Each row was made from one path, in order. Every step used is in the known rows, and no mark comes twice. Write each row's path.
In the rows, 128 means zero.
Known rows:
w, x, y: [172 124 137 165 155  98 149 133 150  56 108 129 177 128  53 128  85  78
 124 145 188  95 108 134  57 152 111  88 110  66 136]
n, a: [139 150 147 151 143 110 110 171 110  86 112 123 161 132  70 125 136 116
 105 101 121  85 149 113  54 145  97 120 103  96 143]
v, a: [106 126 166 133 137  99 130 134  97  79 129 155 123 149  97  95 132 117
 125 141 108  90 110 130  64 132 103  80 113  96 152]
n, a, v: [143 168 116 120 134 122  94 177 103 131 128 116 179 126  88 134 136 121
  98  90 105  99 133 108  84 107 118 143 120 102 148]
g, w, x, y: [178 151 130 164 164  99 146 127 140  45  87 101 151 133  63 137 109  77
 116 129 182  89 129 120  66 146 117 127 132  54 154]
g, m, q, n, a, v: [160 172 122  82 120  84 128 131  58  99 114  82 171  81 120 128 128 154
 101  65 127  94 115  96 144 100  79 103 155 102 124]
q, m, g: [164 121 158 121 151 112 125 142 101  93 101 118  94 149  82 115 148  98
 106 127 146 108 147 102  85 182  66  92  66  73 110]
q, n, a, v, b, w: [158 145 128 133 181 153  82 168  86 181  69  94 176 163 141 132 127 132
 121 100  89  95 119  77  77 153  96 161 134 122 142]
q, n: [132 122 169 130 153  86 133 142 100  64  93  94 140 125  75  97 138 125
 119 103 134 108 122 115  67 155  68  78 113  61 131]
m, b, w: [131 124 160 156 131 175 162 131 133 121 102 166 138 166 145 129 141 103
 139 172 145  82 175 126  63 203  94 132 105 119 125]
n, a, v, b, m, q: [130 152 118  91 164 116 105 152  89 189 156 128 189 156 172 161 127 107
 115 136 107 104 102 105 162 135 109 161 101 140 103]
b, m, g: [135 148 156 128 147 100 131 150 121 112 125 102  91 170 106 136 158 101
 113 150 158  94 148 116 108 142  82 101  89  88 123]
g, m, b, v: [143 115 162 130 113 134 170  91 116  92 104 163  95 140 170  99 119 115
 130 186 158  73 170 163 110 137  95  86  78 123 113]
a, v, b, w, x: [169 145 107 158 157 163 131 140 141 189 106 119 184 177 138 136 106  90
 143 170 135  85 117 108  88 155 122 138 113 136 152]
m, b, v: [126 107 173 139 132 146 153 111 115 107 110 167 114 149 167  99 119 109
 132 201 143 108 161 159  84 162  94 114  64 122 121]
m, q, n, a, v: [144 164 133  90 139  97 113 154  58 119 123  91 185  92 116 126 128 148
 103  73 107 127 105  94 117 122  78 131 142 102 130]
b, v: [119 123 172 151 150 117 138 130 111  87 117 135 104 151 124  80 121 113
 123 166 138 114 136 151  65 124  91  88  62 111 131]
n, a, v, b: [148 146 109 123 153 136  72 170 108 168 126 134 183 160 120 127 128 108
 116 125  88  88 131  99  98 139 123 157 105 110 139]
g, w, a: [130 145 151 170 136 122  99 132 138  42 122 134  97 125 104 115 167 104
 120 124 140 102 145 113  94 120  79 148 117  82 142]
a, v, b, w, x, y: [185 124 105 162 175 156 121 133 152 167 100 139 194 182 130 142  81  70
 143 172 154  87 105 110  80 155 137 146 123 107 134]
n, a, v, b, w: [150 152 115 142 165 172  76 174 112 194 100 135 176 182 146 136 129 111
 125 130  92  82 144  92  80 153 124 173 117 137 142]
w, a, v, b, m: [117 116 126 124 158 135  77 137 143 160 166 158 149 163 164 154 136  90
 134 156 123 109  91 121 162 101  95 152  81 128 104]
g, m, q, n, a: [154 152 149 112 128  71 146 127  69  60  97  89 148  85 101 119 129 148
 104  75 142  83 122 104 114 138  58  84 140  95 117]
m, q, n, a, v, b: [146 143 127  92 158 111  91 148  60 155 116 105 196 126 151 118 122 132
 118 105  92 117 102  85 132 158  83 150 131 105 119]
q, n, a, v, b: [155 138 125 110 173 117  73 168  81 158  90  94 189 142 117 119 124 128
 113  93  91  97 111  86  99 146  97 144 124  96 136]
x, w, a, v: [120 108 142 150 123 130 100 158 150  90 177 147 155 126 105 100 130  95
 122 135 123 101  81 142 110 106 102 121 113  64 126]
g, m: [142 141 143 135 118  97 148 129 131  64 123 132 123 128  78 105 142 111
 120 120 148  60 150 135  89 127  95  58 104  81 124]
a, v, b: [132 126 120 119 148 134  90 150 127 163 143 144 170 170 132 106 131  94
 132 156  99  92 127 118 111 146 124 124  92  90 126]
b, m, g, w: [144 173 149 128 158 103 128 144 112  99 102  72  69 170 119 138 179 101
 106 132 152  89 165 102 119 139  89 129 113  76 136]

Which path is each row?
[108  99 184 130 131 134 154  99  84 108 108 190 103 156 189  92 106 120
 133 202 121 107 133 160  79 145 101 106  93 135 142] -> m, b, v, a
[142 142 124  99 158 125  94 147 120 197 135 112 123 198 160 135 148  92
 125 171 125  92 132 105 156 138 113 136  88 104 116] -> a, v, b, m, g
[156 173 149 145 137 109 113 144 115  78  97  85  71 159 101  95 178 106
 114 138 138  89 186  99  86 156  96 128 116  58 158] -> m, g, w
[123  72 189 106 156 136 161  89  63 111  92 195 103 148 185 119 101 110
 117 176 121 118 108 150  86 167  78 102  65 144 111] -> q, m, b, v, a
[137 148 161 121 147  84 127 148  64  70 104  93 165  94  98 114 127 144
 108  85 128 119 115  99  84 161  54 113 128  91 123] -> m, q, n, a
[165 168 132 163 147 103 156 133 132  69  92  87 143 130  73 131 137  92
 115 127 159  88 143 113  77 147  96 112 125  81 165] -> g, w, x
[182 145 136 164 106 154 202  99 145 111  80 138 148 136 131 154 116 101
 140 168 191  45 162 135  92 178  93  97 128 135 135] -> g, m, b, w, x
[131 127 159 109 189  90 119 143  73 132 105  96 168 142 146 148 122 122
 119 113 119 108  98  95 135 175  59 128 110 116  96] -> v, b, m, q, n, a
[144 125 144 124 106 128 167 108 133  84 116 160 134 130 125 121 142 105
 130 155 155  52 171 142 111 166  95  83 110  90 111] -> g, m, b
[127 141 132 165 125 167  98 141 138 127 140 154 133 142 137 131 145 113
 131 134 125 113 124 115  94  99  92 150 118 133 140] -> b, w, a, v
[181 107 144 150 152 168 195 111 124 127  66 150 163 139 125 176 110  83
 127 150 176  91 140 119  73 225  72 122  89 140 117] -> q, m, b, w, x
[196 124 132 171 128 148 194  94 155  86  71 156 158 138 124 157  87  85
 141 168 209  50 148 138  80 180 111 104 134 110 121] -> g, m, b, w, x, y
[181 163 132 144 177 107 131 128 134 140  79  66 101 191 134 152 145  75
 124 174 170  76 144  96 135 169  88 143 105  97 146] -> v, b, m, g, w, x
[129 165 136  75 159  91 128 150  55 140 128  80 186 104 135 166 131 142
  95  72 121 129  84  98 145 109  74 133 138 122 111] -> b, m, q, n, a, v
[142 136 127  91 192 108  86 166  80 180  96  81 186 154 136 166 127 125
 105  88  99 101  90  90 131 125  90 147 119 115 119] -> q, n, a, v, b, m
[128 135 127 138 115 132  89 142 139  98 163 155 143 121 116 121 141 111
 122 127 123 117 115 125 114  84  95 136 105 103 135] -> w, a, v
[132 114 122 141 133 143  64 136 145 138 160 172 149 153 148 112 138  93
 138 161 110 107 109 116 131 117  96 153  91 109 122] -> w, a, v, b
[140 160 155 153 147 113  98 126 129  76 117  99  49 151 134 146 181 100
 112 136 159 100 147 102 138 112  67 159 110  94 136] -> b, m, g, w, a
[164 135 144 171 126 164 187 117 144 125  85 142 167 151 129 150 115  93
 142 182 175  80 155 130  67 203  93 125 115 135 143] -> m, b, w, x
[164 155 117 141 135 145  47 129 130 139 123 122  81 169 169 104 170  93
 129 162 115 101 153  85 154 122  95 193 114  85 147] -> m, g, w, a, v, b
[112 128 173  99 165  69 167 127  81  83 132  95 141 117 125 136 134 127
 119 112 150 126  90 118 128 152  52  83 113  96  98] -> b, m, q, n
[141 130 130 125 144 133  62 133 139 173 152 137 103 177 175 142 150  92
 131 172 135 105 113 105 176 111  84 164  83 117 113] -> w, a, v, b, m, g
[120 125 138  74 175  97 129 125  79 170 142 102 174 152 178 141 127 116
 127 136 115 125  80 107 175 142  82 116 111 105  91] -> a, v, b, m, q, n
[137 133 123 140 161 168 107 152 130 191 123 145 158 198 152 112 133  98
 140 162 100  89 138 106  89 157 123 141 103 122 132] -> a, v, b, w
[ 98 117 185 140 147 102 136 117  81  88 117 155  92 155 143  76 111 125
 123 170 116 114 104 150  63 105  97  80  85 128 152] -> b, v, a
[147  88 157 112 146 140 161 123 108 103 106 172 150 131 119 144 134  89
 115 140 143  99 148 130  94 215  74 110  70  97  95] -> q, m, b
[120 128 170 118 142  83 154 128  82  63 122 106 150 112 106  93 133 131
 127 116 140 125 116 113  97 168  58  80 115  73 114] -> m, q, n
[111 120 125 108 145 129  96 120 125 154 192 168 156 150 195 151 133  96
 139 167 126 125  83 121 193 115  82 160  90 135  90] -> w, a, v, b, m, q
[108 116 153 117 167 103 141 128 119 137 159 149 151 174 160 135 132  92
 138 174 137 101 112 128 143 179  86 107  75 114  85] -> v, b, m, q
[103 137 158 113 147  92 166 133 111  96 161 132 144 140 127 143 139 104
 122 145 150 113 114 132 128 149  81  93  90 109  96] -> b, m, q
[147 132 121 142  88 183 130  99 143 129 130 183 122 128 185 143 143 113
 140 151 147  71 152 127 140 116  94 154 135 147 120] -> g, m, b, w, a, v
[148 131 147 149 110 160 175 109 133 108  95 163 120 153 149 128 143 107
 138 159 157  49 183 132  89 180  99  99 119 120 116] -> g, m, b, w
[126 141 116 126 171 139  78 133 133 145 145 133 121 167 177 157 160  88
 124 144 114 102 106 107 172  98 101 186 110 116 122] -> g, w, a, v, b, m
[145 178 122 121 137 125  83 132 121 119 136  96  70 151 153 152 181 103
 106 126 142 112 135  96 169  74  90 180 126 103 142] -> b, m, g, w, a, v
[154 170 115 103 171 127  89 143 110 183 114  86  96 202 173 140 169  88
 117 158 116  87 152  89 162 131 116 169 115  89 133] -> a, v, b, m, g, w
[181 114 142 175 149 161 176 114 156 102  78 159 176 148 122 154  88  78
 141 180 193  83 142 134  53 201 113 135 121 107 130] -> m, b, w, x, y
[124 106 173 118 111 123 168  77  87  96 102 184  82 143 191  95 111 125
 133 190 136  70 136 167 107 120  99  77 102 139 135] -> g, m, b, v, a
